Every row comes from one small tree of marks. Brackets hold a mark, then the marks that hang from it, in alphabetical order. Every link used is in the known rows. Which tree was each row made from?
Known rows:
[buruk [logi nokis pemat]]: [-0.80 -0.24 -1.32 -2.66  0.05  0.32 -1.81 -1.83  0.14  5.62  0.25  1.41
  0.79  1.72  0.12 -0.42  1.10 -0.02  0.05 -3.57  1.59 -1.62 -2.80  0.82
  2.68 -1.55 -0.85  0.10  1.33]
[logi buruk goder]: [-1.14 -0.39 -1.86 -1.38  4.97  0.24  0.24 -1.88  1.32  4.11  0.77 -0.38
  0.40  1.02 -0.19 -0.02  2.08 -0.04  2.09 -3.22  0.82 -2.36 -3.47 -1.21
  2.76 -1.93  0.02  1.75  1.57]
[gige [pemat [logi dofil goder]]]: [-2.44 -0.64 -1.21 -2.08 -0.65  0.18  0.18 -0.17  1.10  1.67  0.59  2.14
  1.05  0.25 -0.34  0.67  1.58  0.55 -0.79 -1.55  0.20 -2.96 -1.87 -0.26
  2.13 -2.17 -1.12  0.63 -0.06]
[dofil [logi buruk [goder gige] [nokis kiti]]]: [-1.36 -0.57 -1.48 -2.97  3.25 -0.94 -6.82 -1.67  1.95  5.51  0.87 -2.09
  0.33  1.55  0.73 -2.76  0.90 -0.88 -1.06 -3.00  1.99 -4.20 -2.63 -1.76
  3.40 -0.73  0.07  3.22  0.54]
[pemat logi]: [-1.53 -0.01 -0.93 -1.84 -0.54  0.21 -1.51 -0.94  0.89  1.26 -0.15  0.64
  0.52  1.05 -1.12  0.28  0.01  0.80 -1.63 -1.93  0.02 -0.51 -0.17  0.78
  0.42 -1.60 -0.75  0.53  1.04]
[goder gige [pemat [logi [buruk dofil] nokis]]]: [-0.74 -0.60  0.56 -3.51  2.39 -0.03 -1.38 -1.51 -0.01  3.94  0.29 -0.53
  0.48  1.21 -0.99  0.19  0.19  0.45 -2.75 -0.10  1.89 -0.67 -1.95 -0.43
  1.03 -1.03 -0.83  3.14 -2.58]
[pemat [logi buruk dofil goder [nokis kiti]]]: [-2.30 -1.59 -1.95 -2.90  2.31 -0.83 -3.55 -1.33  0.73  5.24  0.73 -0.61
  1.50  1.47 -1.33 -1.23  0.60 -0.75 -1.29 -2.52  1.62 -6.70 -1.64 -0.61
  3.77 -1.03 -0.19  2.73  2.53]
[goder gige [pemat [logi buruk dofil [nokis kiti]]]]: [-1.26 -1.58  0.33 -3.51  2.87 -0.98 -3.25 -1.33  0.65  3.19  0.24 -1.20
  0.58  0.87 -0.98 -1.48  0.10 -0.22 -3.06  0.48  2.46 -2.08 -1.54 -0.51
  2.70 -0.22 -0.99  4.35 -1.47]
[dofil [logi goder]]: [-1.43  0.23 -1.26 -1.54  0.73  0.11 -2.91 -0.73  2.18  2.45  0.12 -0.19
 -1.04  1.01  0.69 -0.70  0.79  0.46  0.13 -3.68  0.44 -2.72 -1.98 -0.11
  1.42 -1.35 -0.36  1.60  1.61]
[logi buruk pemat]: [-1.58 -0.95 -1.56 -1.35  2.41  0.32 -0.40 -1.88  0.16  3.67  1.01  0.53
  0.01  0.99 -0.70 -0.79  1.92 -0.01  1.76 -2.04  1.69 -0.86 -2.85 -0.89
  4.15 -1.90 -0.35  1.73  0.36]
[buruk [logi dofil goder nokis pemat]]: [-1.14 -0.98 -1.60 -2.52  1.14 -0.22 -1.05 -1.65 -0.19  7.00  0.50  1.58
  0.40  1.68  0.24  0.29  1.33 -0.50  1.03 -3.97  2.16 -5.79 -3.42  0.70
  3.38 -1.22 -1.00  1.13  2.50]
[dofil [logi buruk [goder gige pemat] [nokis kiti]]]: [-1.11 -0.79 -0.81 -3.18  3.87 -0.87 -5.96 -1.43  2.17  5.04  0.52 -1.96
  0.42  1.19  0.71 -2.58  0.81 -0.58 -1.63 -2.60  2.24 -4.19 -3.20 -1.68
  3.74 -0.64 -0.20  3.67 -0.12]
[kiti nokis]: [-0.57  0.71 -1.46 -2.56 -0.73  0.94  0.65 -2.15  1.83  0.86  0.39  1.71
 -1.45  1.28 -0.04 -1.62  1.62  0.40  0.99 -1.06  0.30  0.76 -0.62  0.24
  0.07 -0.54 -0.75  0.60  1.98]
[dofil [logi buruk [goder gige] [nokis kiti] pemat]]: [-1.72 -0.94 -1.51 -2.86  3.20 -1.26 -7.27 -1.63  1.24  6.53  1.01 -1.27
  0.44  1.49  0.74 -2.70  1.02 -1.19 -0.66 -3.04  2.69 -5.47 -3.04 -1.79
  4.59 -0.77 -0.21  2.62  0.27]
[goder gige]: [-0.51  0.06 -0.21 -1.68  1.82 -0.17 -2.53 -1.81  1.09  1.60  0.48 -0.64
 -0.88  0.85  0.23 -0.94  0.76  0.27  0.07 -0.22  0.82  2.01 -1.20  0.00
 -0.07 -1.03 -0.93  1.99 -0.99]
[nokis kiti]: [-1.01 -0.45 -0.74 -1.30  1.24  0.11 -4.14 -1.35  2.33  0.56  0.60 -0.54
 -0.62  0.39 -0.54 -3.75  0.18 -0.45  0.25 -1.14  0.06  0.50 -1.24 -0.25
 -0.08 -1.31 -0.15  1.43  2.19]
[buruk dofil [logi goder]]: [ 0.03  0.50 -0.55 -1.98  0.84  1.19  1.95 -1.93 -0.02  5.88  0.36  2.13
 -1.11  1.76 -0.68  0.24  0.45  0.39  1.61 -3.61 -0.20 -1.55 -3.90  0.22
 -3.83 -2.28  0.11  0.16  2.24]
[dofil [logi nokis pemat]]: [-1.99 -0.35 -1.38 -2.33 -1.67  0.09 -4.79 -0.78  1.33  3.71  0.63 -0.09
 -0.49  1.36  0.57 -1.08  0.91  0.17 -0.75 -3.33  1.89 -2.96 -1.21  0.22
  4.48 -1.10 -0.77  1.81  0.40]
[dofil [logi buruk [goder [gige pemat]]]]: [-1.54 -0.15 -1.23 -2.38  2.68 -0.40 -2.99 -1.25  1.57  3.85  0.67 -0.39
 -0.08  1.02  0.87 -0.84  1.81  0.10 -0.16 -2.65  1.17 -2.11 -3.28 -1.85
  2.79 -1.57 -0.27  2.59 -1.02]
[logi [buruk dofil] [goder gige] [nokis kiti] pemat]: [-1.27 -1.17 -1.09 -2.77  4.80 -0.66 -4.67 -2.44 -0.15  8.78  2.05 -0.53
  0.32  1.60 -0.20 -2.37  1.16 -1.81  0.99 -1.83  2.66 -5.78 -4.06 -2.25
  2.02 -1.42  0.05  1.90  0.11]
[pemat [logi buruk dofil]]: [-2.17 -1.22 -1.40 -2.14  0.47 -0.07 -0.09 -1.29  0.02  2.42  0.38  0.21
  0.21  1.29 -1.90  0.10  0.79  0.42 -0.69 -1.56  1.05 -2.50 -0.83  0.03
  2.56 -1.33 -0.38  3.19  1.24]
[dofil [logi buruk [goder gige] nokis pemat]]: [-1.76 -0.65 -1.58 -2.72  2.70 -0.79 -5.22 -1.54  0.77  6.68  0.93 -0.93
  0.39  1.72  0.94 -0.75  1.53 -0.43 -0.29 -3.45  2.75 -5.19 -3.01 -1.37
  5.28 -0.99 -0.51  2.58 -0.49]

Write each row's tree:
[-1.41 -0.46 -0.28 -3.30  0.57 -0.18 -3.62 -1.51  0.53  3.64  1.23  0.35
  0.86  0.95 -0.55 -1.75  0.84 -0.26 -2.03  0.28  0.91 -0.10 -1.83 -1.53
  0.31 -1.74 -0.54  1.69 -2.36]
[goder [gige [pemat [logi [buruk dofil] [nokis kiti]]]]]
[-0.88 -1.27 -0.98 -2.95  2.55 -1.17 -4.25 -2.05  0.00  7.27  0.60  0.69
  0.50  1.56  0.30 -1.91  0.70 -1.32  0.05 -2.52  2.43 -5.40 -3.42 -0.03
  1.82 -0.62 -0.82  1.63  1.99]
[buruk [logi dofil [goder gige] [nokis kiti] pemat]]
[-2.11 -0.98 -1.99 -2.54  2.28 -0.74 -6.27 -1.28  1.59  6.14  1.01 -0.81
  0.50  1.41  0.43 -2.57  1.20 -0.95 -0.18 -3.98  2.27 -6.15 -3.05 -1.51
  5.14 -1.13 -0.02  2.20  1.59]
[dofil [logi buruk goder [nokis kiti] pemat]]
[-1.11 -0.13 -0.24 -2.51 -0.20  0.79 -2.63 -0.86  1.60  4.31  0.85 -0.03
 -1.72  1.17 -0.25 -1.73 -0.01  0.05 -0.34 -2.75  0.73 -3.64 -2.42 -0.42
 -0.78 -1.47  0.06  2.36  1.00]
[buruk [dofil [logi [goder pemat] [nokis kiti]]]]
[-1.36  0.24 -0.84 -2.31 -1.21  1.08 -1.64 -1.03  0.97  4.88  0.99  0.25
 -1.82  1.67 -0.11 -0.25  0.54  0.36  0.50 -3.45  0.56 -3.46 -2.14 -0.11
 -0.56 -1.70  0.00  2.09  1.02]
[buruk [dofil [logi goder nokis]]]
[-2.12 -0.38 -1.36 -2.38 -0.25  0.55 -0.25 -0.76  1.02  1.55  0.69  1.60
  1.59  0.51 -0.77  0.07  1.79  0.77 -1.26 -1.36  0.14  0.10 -1.96 -0.91
  2.63 -2.53 -0.70  0.55 -1.10]
[gige [pemat [logi buruk]]]
[-1.21 -0.89 -0.13 -3.02  1.41  0.46 -1.33 -1.04  0.88  3.13  0.31 -0.09
  0.62  0.92 -1.61 -1.14  0.08  0.23 -2.21 -1.34  1.18 -1.89 -1.97 -0.29
  1.45 -1.45 -0.32  2.48  0.14]
[goder [pemat [logi [buruk dofil] [nokis kiti]]]]
[-1.75 -1.47 -1.25 -2.34  2.33 -0.96 -3.29 -1.38 -0.10  6.39  1.37 -0.01
 -0.07  1.19  0.72  0.10  1.52 -0.91  0.86 -1.66  3.14 -6.85 -2.31  0.00
  4.73 -0.55 -1.50  2.74  0.06]
[logi dofil [goder gige] nokis pemat]
[-1.90 -0.62 -1.45 -1.76  0.43  0.05 -2.72 -1.25  0.86  3.38  0.60  0.07
 -0.80  1.27 -0.16 -1.36  1.34  0.20  0.44 -3.04  1.70 -1.89 -2.33 -0.85
  4.03 -1.43 -0.23  2.70  0.40]
[dofil [logi buruk pemat]]
[-1.31  0.24 -0.50 -2.75 -1.18  0.73 -2.14 -0.94  0.96  4.88  1.29  0.63
 -1.30  1.36  0.41 -0.32  0.93  0.26 -0.16 -2.36  0.70 -2.63 -2.49 -0.84
 -0.50 -1.87 -0.32  1.84 -1.11]
[buruk [dofil [logi [goder [gige pemat]] nokis]]]
[-1.86 -0.68 -1.72 -2.78  0.57 -0.13 -5.86 -1.40  2.10  3.74  0.81 -1.73
 -0.08  1.52 -0.08 -3.23  0.90 -0.32 -0.93 -3.06  1.51 -2.31 -1.72 -1.11
  3.96 -0.98  0.20  3.38  1.31]
[dofil [logi buruk [nokis kiti]]]
[-1.27 -0.46 -0.19 -2.66  0.51  0.42 -1.13 -0.40  1.45  1.66 -0.28  0.14
  1.00  0.66 -0.70  0.42  0.24  0.90 -2.71 -1.68  1.11 -1.28 -1.03  0.93
  2.73 -1.23 -1.25  1.63 -0.27]
[goder [pemat [logi nokis]]]
[-2.40 -2.09 -2.07 -2.38  1.18 -0.01 -1.08 -1.78 -0.50  5.70  1.69 -0.15
 -0.06  1.47 -0.68 -0.65  2.21 -0.52  1.58 -1.97  3.27 -4.92 -2.35 -0.47
  7.46 -1.11 -0.72  4.15  0.69]
[logi buruk dofil nokis pemat]
[-2.09 -0.59 -1.48 -3.03  0.55  0.34 -1.88 -0.85  1.03  4.54  1.30  1.31
  1.96  0.81 -0.68 -0.92  1.43 -0.11 -1.27 -1.96  0.40 -3.34 -2.80 -1.56
  1.99 -2.49 -0.26  0.39 -0.31]
[gige [pemat [logi [buruk dofil] goder [nokis kiti]]]]
[-0.17  0.05 -0.82 -2.84  1.00  0.66 -1.70 -2.09  0.51  7.24  0.72  1.13
 -0.26  1.91 -0.52 -1.57  0.14 -0.47  0.57 -3.72  0.37 -3.30 -3.78 -0.08
 -2.69 -1.90  0.27  0.45  2.89]
[buruk dofil [logi goder [nokis kiti]]]
[-1.70 -0.61 -1.94 -2.68  2.38 -0.41 -5.81 -1.38  2.28  5.14  0.80 -1.64
  0.35  1.48  0.40 -2.62  1.08 -0.63 -0.53 -4.01  1.55 -4.72 -2.67 -1.43
  4.08 -1.10  0.30  2.80  1.95]
[dofil [logi buruk goder [nokis kiti]]]
[-1.61 -2.19 -1.36 -2.77  4.91 -0.53 -2.07 -1.48  1.53  5.24  1.16 -1.42
  0.53  0.75 -0.44 -2.08  1.59 -1.04  0.59 -2.14  2.64 -6.58 -3.55 -1.27
  5.57 -0.74 -0.23  4.68  2.03]
[logi buruk dofil [goder pemat] [nokis kiti]]
[-0.37 -0.58 -0.36 -2.02  6.93 -0.39 -0.04 -1.89  1.13  3.97  0.41 -0.84
  0.29  0.66  0.24  0.06  1.72  0.03  0.62 -1.46  1.74 -1.50 -4.10 -1.50
  2.30 -1.34 -0.53  2.81 -0.90]
[logi buruk [goder gige pemat]]
[-2.20 -1.53 -1.81 -1.84  1.36 -0.35 -1.84 -0.94  0.23  5.85  1.31  0.60
 -0.02  1.02  0.34  0.35  1.76 -0.67  1.60 -2.93  2.68 -7.57 -2.39  0.35
  5.60 -1.03 -1.22  2.18  1.77]
[logi dofil goder nokis pemat]
[-0.73  0.12  0.06 -2.71 -0.02  0.63 -1.78 -1.02  0.93  4.73  0.79 -0.05
 -1.75  1.41  0.18 -0.25  0.27  0.39 -0.48 -2.37  1.11 -2.91 -2.42 -0.33
 -0.78 -1.33 -0.32  2.70 -0.55]
[buruk [dofil [logi [goder gige pemat] nokis]]]
[-1.20 -1.78 -0.90 -3.08  5.48 -0.63 -0.97 -1.72  0.49  5.98  1.03 -1.55
  0.33  1.11  0.19  0.15  2.05 -0.43  0.35 -1.46  3.28 -5.36 -3.59 -1.10
  5.63 -0.53 -0.84  5.20 -0.61]
[logi buruk dofil [goder gige pemat] nokis]
[-0.53 -0.32 -0.86 -2.70  0.89  0.43 -1.97 -1.96 -0.18  8.32  0.92  1.93
 -0.14  1.84 -0.47 -1.59  0.20 -0.91  0.81 -3.74  1.12 -4.64 -4.10 -0.20
 -1.55 -1.95 -0.02 -0.28  2.53]
[buruk dofil [logi goder [nokis kiti] pemat]]
[-1.07 -0.56  0.10 -2.29  1.42  0.80  1.60 -0.92  0.56  1.95 -0.02  0.70
 -0.09  0.79 -1.71  0.36  0.36  1.00 -1.44 -1.29  0.71 -0.51 -2.16 -0.04
  0.47 -1.73 -0.45  2.33 -0.37]
[goder [pemat [logi [buruk dofil]]]]
[-0.19  0.08 -0.44 -2.96  1.22  0.28 -1.03 -2.17 -1.04  8.86  0.87  1.87
 -0.23  2.15  0.06  0.28  0.68 -0.43  0.71 -3.21  1.60 -3.75 -4.12  0.01
 -1.41 -1.75 -0.48  0.17  0.49]
[buruk dofil [logi [goder gige] nokis pemat]]
[-2.26 -0.45 -1.61 -2.95 -0.64  0.50 -1.43 -0.77  0.95  2.86  0.96  1.18
  2.31  0.80 -0.55  0.08  1.97  0.62 -1.68 -1.81  0.64 -1.07 -1.87 -0.84
  4.32 -2.36 -0.85  0.74 -1.41]
[gige [pemat [logi buruk nokis]]]
[-1.70 -1.13 -1.15 -2.39  3.26 -0.88 -1.10 -1.55 -0.15  4.19  0.37 -0.13
  0.53  1.35 -1.12  0.52  0.79 -0.11 -0.74 -1.47  1.45 -4.20 -1.83 -0.58
  1.89 -1.02 -0.50  2.96  0.63]
[pemat [logi buruk dofil [goder gige]]]
[-2.11 -0.30 -1.57 -2.18  1.27  0.30 -0.07 -0.69  1.16  2.75  0.65  1.65
  1.89  0.47 -0.41  0.51  1.95  0.54 -0.88 -2.09  0.12 -1.82 -2.84 -1.19
  2.75 -2.62 -0.67 -0.04 -0.67]
[gige [pemat [logi buruk goder]]]
[-0.91 -0.11  0.18 -2.72  0.46  0.30 -3.63 -1.05  1.38  4.56  0.83 -0.35
 -1.77  1.20  0.02 -1.92 -0.11 -0.13 -0.75 -1.99  1.03 -3.20 -2.43 -0.66
 -1.44 -1.15 -0.14  2.82  0.09]
[buruk [dofil [logi [goder gige pemat] [nokis kiti]]]]
[-1.25  0.02 -0.41 -2.82 -0.76  0.37 -3.89 -1.01  1.27  4.71  1.40  0.29
 -1.31  1.21  0.27 -2.00  0.46 -0.25 -0.45 -1.92  0.64 -2.96 -2.52 -1.20
 -0.99 -1.69 -0.12  1.86 -0.41]
[buruk [dofil [logi [goder [gige pemat]] [nokis kiti]]]]
[-1.27 -0.21 -0.38 -2.51 -0.25  0.03 -4.64 -1.28  0.54  5.86  1.30  0.23
 -1.68  1.51  0.02 -2.00  0.01 -0.55 -0.07 -2.29  1.34 -4.38 -2.27 -0.76
 -0.81 -1.29 -0.12  1.82  0.24]
[buruk [dofil [logi [goder gige] [nokis kiti] pemat]]]
[-2.33 -2.00 -2.40 -2.22  3.50 -0.42 -1.01 -1.65 -0.27  7.47  1.70 -0.03
  0.52  1.40 -0.12  0.21  2.52 -0.87  2.22 -3.17  3.29 -7.92 -3.47 -0.88
  7.42 -1.23 -0.64  3.36  1.39]
[logi buruk dofil goder nokis pemat]
[-0.71 -0.77 -0.88 -3.01  6.37 -0.37 -1.95 -1.82  1.18  5.96  0.84 -1.62
  1.35  1.10  0.64  0.16  1.94 -0.23 -0.26 -2.12  2.61 -3.34 -3.82 -1.34
  4.95 -1.05 -0.70  2.98 -1.13]
[logi buruk [goder gige pemat] nokis]
